Each row was made from one small tree. The marks that hang from a mark follow it in brackets, in the order of their numbers. Every link used is in the known rows. Write each row's tree.
(in the rows, 128 means zero)
Known rows:
k_387{k_880{k_296 k_518{k_131{k_818}} k_872 k_894}}: [114  76 106 213 144 132 126 174  72 160 103 100 137  75  88 124 172 162
 163 166 107  70  88 148 149  68 141  57 160  84 131 143 148 113 139 166
 145 151 124 125 150 165 132 147 113  93 142 120 136 145 136 181 163  80
  85 117]
k_894{k_880{k_296 k_518 k_807 k_872}}: [ 80  99  96 146 143 152 134 158  80 166 143  99 146 129  91 108 163 145
 151 147  93  53  92 106 140  63 131  41 153 126 153 134 122 131 111 127
 153 143 147 142 117 169 120 138 127 150 130 126 168 151 129 141 121 116
 156 101]
k_387{k_880{k_296{k_650{k_807}}}}: [155 128  84 105 123 139 128 102 106 174 117 144 133 137  70 171 180 147
 149 142 156 142 140 179  74 132 119 152 150 139 128 144 129 154 114 149
 152 118 136 134 159 171 125 139 118 141 103 178 155 130 131 164 131 113
 162 107]
k_896{k_650{k_872} k_880{k_518 k_807 k_894}}: [177 121 143  64 112 102 136 102  69 179 140  68 137 169  91 137 174 144
 169 137 145  88  85  78 117 202 182  53 157 122 142 128 114 143 193 130
 147 122 138 134 122 126 107 135 115 135 146 144 182 108 161  93 148 105
 149 140]
k_387{k_880{k_296 k_807 k_872 k_894}}: [132  81 109 177 139 158 124 131  65 170 123 106 136 113  61 119 166 140
 181 156  98  64 129 135 127 123 146  89 153 125 148 145 133 136 109 118
 135 113 123 129 159 173 118 128 106 125 116 133 175 158 146 141 131  95
 129 118]
k_880{k_296 k_518 k_807 k_894}: [135 110 105  69 146 146 129 136  83 179 133 114 140 103 106 133 171 128
 201 118 105  73  84  85 123 151 149  96 149 128 149 151 118 129 111 125
 151 137 135 119 147 144 120 126 105 130 146 123 159 151 149 128 121 118
 151 118]
k_131{k_518 k_818}: [131 102  79  55 119 117 138 111 117 175 108 153 126 140 132  83 183 186
 192 164 170 135  83 155  96 165 115 199 167 127 101 144 131 129 170 132
 142 162 161 150 126 130 131 149 114 139 144 147 173 115 166 142 151 127
 203 116]
k_894{k_880{k_296{k_650} k_518 k_807 k_872}}: [ 71 116  95 133 155 144 132 146  77 161 155  98 150 142  76 142 164 135
 130 150 112  63  98 100 138  52 119  22 148 129 157 130 121 170 135 137
 164 127 156 132 102 165 130 130 139 154 124 139 164 154 121 130 130 119
 157 103]
k_894{k_880}: [130 137  77 101 112 113 137 103 118 171 104 155 144 141  78  65 169 182
 121 150 139 162  98 162  84 173 144 156 163 158 110 133 119 149  93 129
 145 155 147 144 128 136 108 152 115 141 139 159 204 113 167 153 154 147
 198  93]
k_880{k_518}: [161 121  82  90 100 123 137 124 115 177  95 130 153 128 105  95 177 194
 184 135 113 129 102 129  92 179 163 137 157 143 114 136 121 148 140 141
 149 143 142 121 127 151 116 143 113 138 156 146 199 110 154 157 138 139
 182 107]
k_807{k_880{k_296{k_650} k_518{k_131} k_894}}: [125 136  87  86 148 108 131 143 111 173 125  94 159  81 116 126 168 156
 115 117 168  86  80 110 143  84 157  66 155 115 130 139 133 177 120 171
 179 148 141  98 129 123 137 141 122  92 156 122 116 115 124 149 143 143
 140  90]
k_650{k_518{k_131 k_880} k_807 k_872}: [152 119 113 118 120 131 136  58 126 175  57 117 130 169 109 150 153 146
 131 141 199 192 110 183  68  86 163 178 179 105  75 130 129  70 137 144
 146 159 100 112 190 181 121 174 114 153 123 168 178 114 151 199 138 183
 105 119]
k_518{k_131{k_818} k_880{k_296 k_807 k_872 k_894}}: [ 85  94 113 167 177 133 125 112  68 166 123 124 137  75  94  94 164 134
 173 174 171  80  90 138 157  90 135  77 171  82 120 127 138  78  96 165
 135 164 110 128 171 168 130 151 119 130 159 128 124 164 164 166 161 132
 101 124]
k_896{k_650{k_807{k_880} k_872}}: [154 124  94  44  99  97 136  75 133 193 105  63 124 187 122 153 172 161
 133 139 205 171 115 156  96 161 149 156 173 119 114 132 118 104 143 136
 154 142 126 134 140 150 113 155 120 139 129 173 179  79 140 144 126 140
 172 124]
k_650{k_518 k_894}: [187 114 102  58  80 101 140  95 129 172  63 143 129 161  86 125 171 169
 178 119 151 173  80 133  84 182 182 173 155 137 102 145 120 103 147 110
 148 145 141 125 156 104 116 162  96 121 123 139 199 126 152 151 124 153
 169 114]
k_387{k_880{k_296{k_650{k_807 k_872}} k_894}}: [152 115 113  92 128 121 127  86 101 179 112  67 121 156  76 194 165 118
 145 131 146 151 107 162  67  94 133 138 152 132 134 148 128 141 139 133
 154 124 124 122 173 155 115 135 114 130  78 157 174 144 127 152 140 110
 120 115]
k_880{k_296{k_650{k_518{k_131{k_818}} k_807}} k_872 k_894}: [ 85  77 118 129 176  97 128 109  98 168 107  84 105 102  83 203 174 116
 146 135 183 148  73 142 117  56 122 126 157  75 113 142 137  95 168 159
 164 144 131 117 169 138 138 155 120 131 123 142 120 153 127 141 156 138
 110 125]
k_296{k_650{k_518{k_131} k_807{k_880} k_894}}: [162 125 108  48 102  93 136  54 135 167  61 123 121 162  86 192 169 157
 124 112 199 172  95 143 108 100 182 146 168 103 103 143 126  85 160 149
 175 147 129 110 155 109 135 176 111 128 125 150 137 105 142 165 132 182
 137 123]
k_894{k_880{k_296 k_518{k_131{k_818}} k_807 k_872}}: [ 45  91 103 161 169 148 132 150  69 160 132 111 136 102 103 119 160 137
 154 169 121  54  75 120 168  44 120  30 158  86 140 139 136  92 122 153
 152 172 141 139 125 183 133 153 130 159 148 132 122 155 147 166 148 120
 133 121]
k_807{k_880{k_894}}: [162 126  86  70 104  91 131 100 121 187 100 115 143 123 105  63 173 195
 132 134 149 144  98 139 115 186 171 170 174 136 117 136 122 161 105 132
 152 150 137 114 142 119 109 145 106  97 152 136 184 100 164 129 145 158
 181  98]
k_131{k_518}: [164 129  76  75 106 136 140 120 121 176 100 153 143 142 115  88 181 181
 188 139 167 133 105 149  86 176 134 186 158 148  97 135 126 156 145 130
 145 144 152 142 132 136 125 150 113 129 141 149 186 111 160 147 135 132
 206 102]
k_650{k_518{k_131} k_807{k_880} k_872 k_894}: [167 105 117  65  90  83 140  52 142 182  48  70 108 185 121 172 148 158
 135 119 180 174  93 151 101  74 194 162 174  85  99 145 131  40 162 131
 161 164 111 108 174 128 127 186 105 131 110 140 162 104 136 184 123 179
 107 126]
k_807{k_880{k_296{k_650{k_872}} k_518 k_894}}: [113 126  93  64 130  87 132 131 120 182 134  40 148 140 130 153 158 149
 109 123 153 105  69 106 124  69 151 105 165 121 136 139 125 179 169 138
 169 149 151  99 119 114 124 131 127 101 120 124 150 129 106 123 122 129
 136  93]
k_894{k_880{k_296 k_518{k_131} k_807 k_872}}: [ 75 109 101 184 157 166 135 154  72 162 130 113 151 104  89 113 159 126
 144 145 104  53  93 118 155  51 135   4 148 113 141 132 130 122  96 143
 154 156 132 132 130 186 128 150 129 143 149 127 153 143 142 168 134 128
 131 106]

Which tree is each row?
[ 72  87 107  73 157  47 132  97 117 174 111  58 121 126 134 164 154 123
 110 142 225 148  49 127 133  44 149 135 172  79 111 153 133 121 172 152
 169 157 140 103 155 123 146 155 123 121 114 134 109 140 111 139 140 164
 129 110] => k_807{k_880{k_296{k_650{k_518{k_131{k_818}} k_872}} k_894}}
[109 132 110 155 174 139 126 106  67 162 129 119 160  90  70 132 163 108
 134 154 181  81 117 125 134  94 137  41 151 110 120 120 133 140  95 156
 151 140 118 113 153 159 128 138 126 118 146 137 133 159 148 149 154 142
 108 105] => k_518{k_131 k_880{k_296{k_650} k_807 k_872 k_894}}
[141 148  84  67 113 119 141 130 117 167 110 143 139 145  71  79 163 159
 140 131 149 136  57 141  97 132 145 116 149 155 126 138 122 114  74 123
 148 169 143 140 147 106 110 158 106 130 114 133 174 142 153 149 136 128
 176  93] => k_650{k_894{k_880{k_296}}}
[127 111  91 141 143 104 132 146  98 177 117  87 141  94  79  98 172 155
 160 138 114 102  93 130 118 140 146 129 152 127 125 127 127 156 103 122
 139 141 133 120 157 136 111 137 114  96 129 124 166 148 144 129 136 122
 153  99] => k_880{k_296 k_872 k_894}
[154 145 100  78 129 118 132  97 106 169 110 112 136 160  61 159 167 157
 151 139 173 128 102 155  85  75 133 107 159 122 121 112 128  99 134 158
 154 142 119 122 159 133 119 156 127 134 103 147 138 144 127 155 134 126
 113 107] => k_518{k_880{k_296{k_650{k_807 k_894}} k_872}}
[162 116 121 102 118  98 134  82 115 179  77 102 136 163 108 103 157 161
 127 131 174 182  87 147  72 110 166 191 175 132  96 133 123 118 151 109
 139 144 119 115 170 133 114 150 106 121 121 144 213 138 146 152 141 155
 119 106] => k_650{k_518{k_880{k_894}} k_872}
[144 118 107 123 152 124 132 124 104 168  94 156 151  85  95  92 163 133
 134 119 199 140  84 143  98 106 155 135 162 120  97 136 132 115  88 142
 146 154 115 105 190 141 126 156 102 106 142 139 168 146 148 170 141 164
 117  97] => k_650{k_518{k_131 k_880{k_296 k_894}}}
[ 76 127  91  81 168 139 132 120 103 164 123 117 128 116  99 173 170 128
 124 141 159 125  71 142 108  53  99  95 155 107 126 140 133 106 124 184
 172 170 141 135 134 152 136 155 132 158 139 151 117 127 139 171 171 133
 137 117] => k_894{k_880{k_296{k_650{k_807}} k_518{k_131{k_818}}}}
[120  97  95  44 119  96 136  98 148 190 103  63 106 184 141 168 154 161
 139 128 179 149  87 150  96  37 157 194 177 108 115 149 124  99 154 120
 157 139 127 106 172 165 130 158 120 149  95 153 157 117 108 151  81 163
 150 106] => k_650{k_518 k_807{k_880{k_296}} k_872}
[112 110  99 148 143 111 132 167  98 175 111  75 159  73 120 106 165 167
 125 133 130  57  83 109 175  59 162  62 161  98 132 131 137 149 119 160
 166 154 130 100 141 147 130 147 123  83 161 107 133 125 122 155 133 129
 115  95] => k_807{k_880{k_296 k_518{k_131} k_872 k_894}}
[132 112 119 173 141 142 128  85  70 170  91 133 152 102  80  85 159 139
 156 155 156  94 127 147 138 144 174  80 162 108 106 118 131 100  94 150
 138 153 108 122 159 166 116 151 111 123 167 138 176 137 179 161 166 155
 109 122] => k_518{k_131 k_880{k_807 k_872 k_894}}
[112  92  94 113 129 136 130  91  86 170  98 135 140 109 117 114 172 154
 209 163 140 102  96 125 129 178 153  95 162  93 113 143 128  90 133 168
 147 173 138 131 139 167 134 154 115 164 175 147 144 122 177 184 161 137
 150 135] => k_880{k_518{k_131{k_818}} k_807}
[140 119  98 140 142 119 131 145  96 172 116 118 152 104  88  63 169 181
 143 145 160 109  96 150 112 102 134 111 168 132 117 114 130 144  93 143
 136 148 120 119 164 147 108 139 116 101 131 130 171 147 141 142 140 123
 125  90] => k_518{k_880{k_296 k_872 k_894}}
[121  95  90 119 131  95 131 175 106 181 131  65 145 107 116  94 168 192
 135 130 110  66  83  97 156  62 161  99 168 113 143 134 131 147 135 142
 163 152 140 105 130 138 120 137 123  84 141 110 149 127 111 130 120 120
 135  93] => k_807{k_880{k_296 k_518 k_872 k_894}}
[120 113  98  96 117 163 134 109  91 170 118 132 146 154  94 102 166 157
 154 137  99 102  97 111 109 149 152  77 157 146 139 141 115 135 116 127
 152 146 144 141 111 151 114 143 118 160 148 144 192 125 165 141 143 142
 182 111] => k_894{k_880{k_518 k_807}}
[ 63  93 109 144 151 146 135 140  70 152 114 106 125 118  89 132 153 125
 177 155 110  60  47  98 170  26 136   5 157  83 144 136 135  44 134 147
 153 183 134 144 129 140 130 163 119 154 144 106 127 157 150 167 152 111
 114 130] => k_650{k_894{k_880{k_296 k_518{k_131{k_818}} k_807 k_872}}}
[185 135 112  66 113 120 136  45 118 162  60 158 132 165  65 178 165 144
 144 113 210 184 103 164  72 106 170 137 167 115  86 130 128  71 145 162
 157 156 117 115 174 126 127 175 109 139 129 156 153 119 157 185 152 167
 113 121] => k_296{k_650{k_518{k_131 k_880} k_807 k_894}}
[119 101 132 123 158 132 131  94  87 174 101 109 139 120 116 146 144  92
 149 134 197 116  86 125 110  95 160 101 164  99 104 139 129  88 102 122
 138 148 103 106 193 170 128 152 105 131 127 137 160 161 143 169 126 167
  94 117] => k_650{k_518{k_131 k_880{k_296 k_807 k_894}} k_872}
[120 106 127  79 127  93 136  31  96 157  77 113 126 189 103 175 147 115
 168 163 213 161  75 143 100 105 163  99 172  81  95 135 129  58 182 149
 146 169 125 126 155 126 140 170 111 175 120 148 141 155 157 174 152 166
 101 138] => k_296{k_650{k_518{k_131{k_818} k_880{k_807}} k_872 k_894}}
[118 107  87 108 131  93 132 152 110 182 129  82 141 101 103  84 168 179
 133 145 141  94  86 129 150  95 160 137 167 121 132 129 128 156 110 128
 151 142 134 110 144 132 118 139 121  95 133 124 148 130 127 118 125 130
 155  95] => k_807{k_880{k_296 k_872 k_894}}
[131 134  87  78 135 155 130 104  96 176 135 173 152 129  97  80 166 155
 181 158 176 106 104 140  98 161 135 132 166 140 119 132 120 121  74 137
 135 143 124 131 161 179 121 142 114 155 148 158 152 143 157 166 121 140
 164 105] => k_518{k_880{k_296 k_807}}
[186 119 117  65 122 131 128  75 114 181  81 146 119 157  87 134 173 165
 155 114 164 183 104 147  69 118 162 203 179 132 101 138 117  84 124 128
 144 139 114 117 188 140 109 153  98 124 136 155 205 119 155 144 144 157
 131 110] => k_650{k_518{k_880{k_894}} k_807}
[ 93 121  81 159 139 124 136 161 105 167 130 119 143 115  71  78 167 175
 113 155 132 114  80 160 117  82 120 110 149 139 125 123 127 149  92 125
 145 146 142 140 134 148 114 150 129 129 120 144 181 142 137 145 132 126
 175  92] => k_894{k_880{k_296 k_872}}
[141 109 111 132 133 133 127  96  78 172 107 126 146 136  74  86 165 161
 171 157 132 104 118 141 120 155 164 113 170 124 121 117 122 117 117 127
 134 140 119 128 148 153 109 138 113 124 152 137 191 145 174 136 151 141
 128 114] => k_518{k_880{k_807 k_872 k_894}}
[121 116 112 111 160 159 130 144  74 168 140 125 140 119 116  97 164 131
 177 145 163  50  95 118 132  77 117  92 167 123 135 132 131 124 134 123
 136 138 125 135 149 154 125 132 119 116 135 121 163 161 144 123 125 111
 124 106] => k_131{k_518{k_880{k_296 k_807 k_872 k_894}}}
[146 115  96 112 127 155 134  94  89 172  93 139 151 105 109 116 170 135
 193 143 121 100 120 116 115 189 172  74 151 118 113 142 124 119 108 153
 149 151 135 124 140 176 124 149 110 149 178 149 161 121 172 184 144 153
 152 125] => k_880{k_518{k_131} k_807}
[117 125  97 128 143 109 132  86 102 159 100 125 127 127  75 175 166 152
 160 163 201 125  81 176 110  60 119  94 169  85 104 118 142  52 152 190
 158 172 117 132 169 139 136 173 128 137 122 145 100 151 137 181 163 130
  86 121] => k_518{k_131{k_818} k_880{k_296{k_650{k_807 k_894}} k_872}}
[122  89 120 122 137 121 132 104 106 159  76 124 111 135  93 162 159 157
 166 147 190 143  72 158 113  28 137 128 179  68  97 132 141   9 146 157
 148 175 107 125 191 152 135 181 114 143 118 138 116 150 136 186 139 135
  84 129] => k_650{k_518{k_131{k_818} k_880{k_296 k_872}} k_807 k_894}
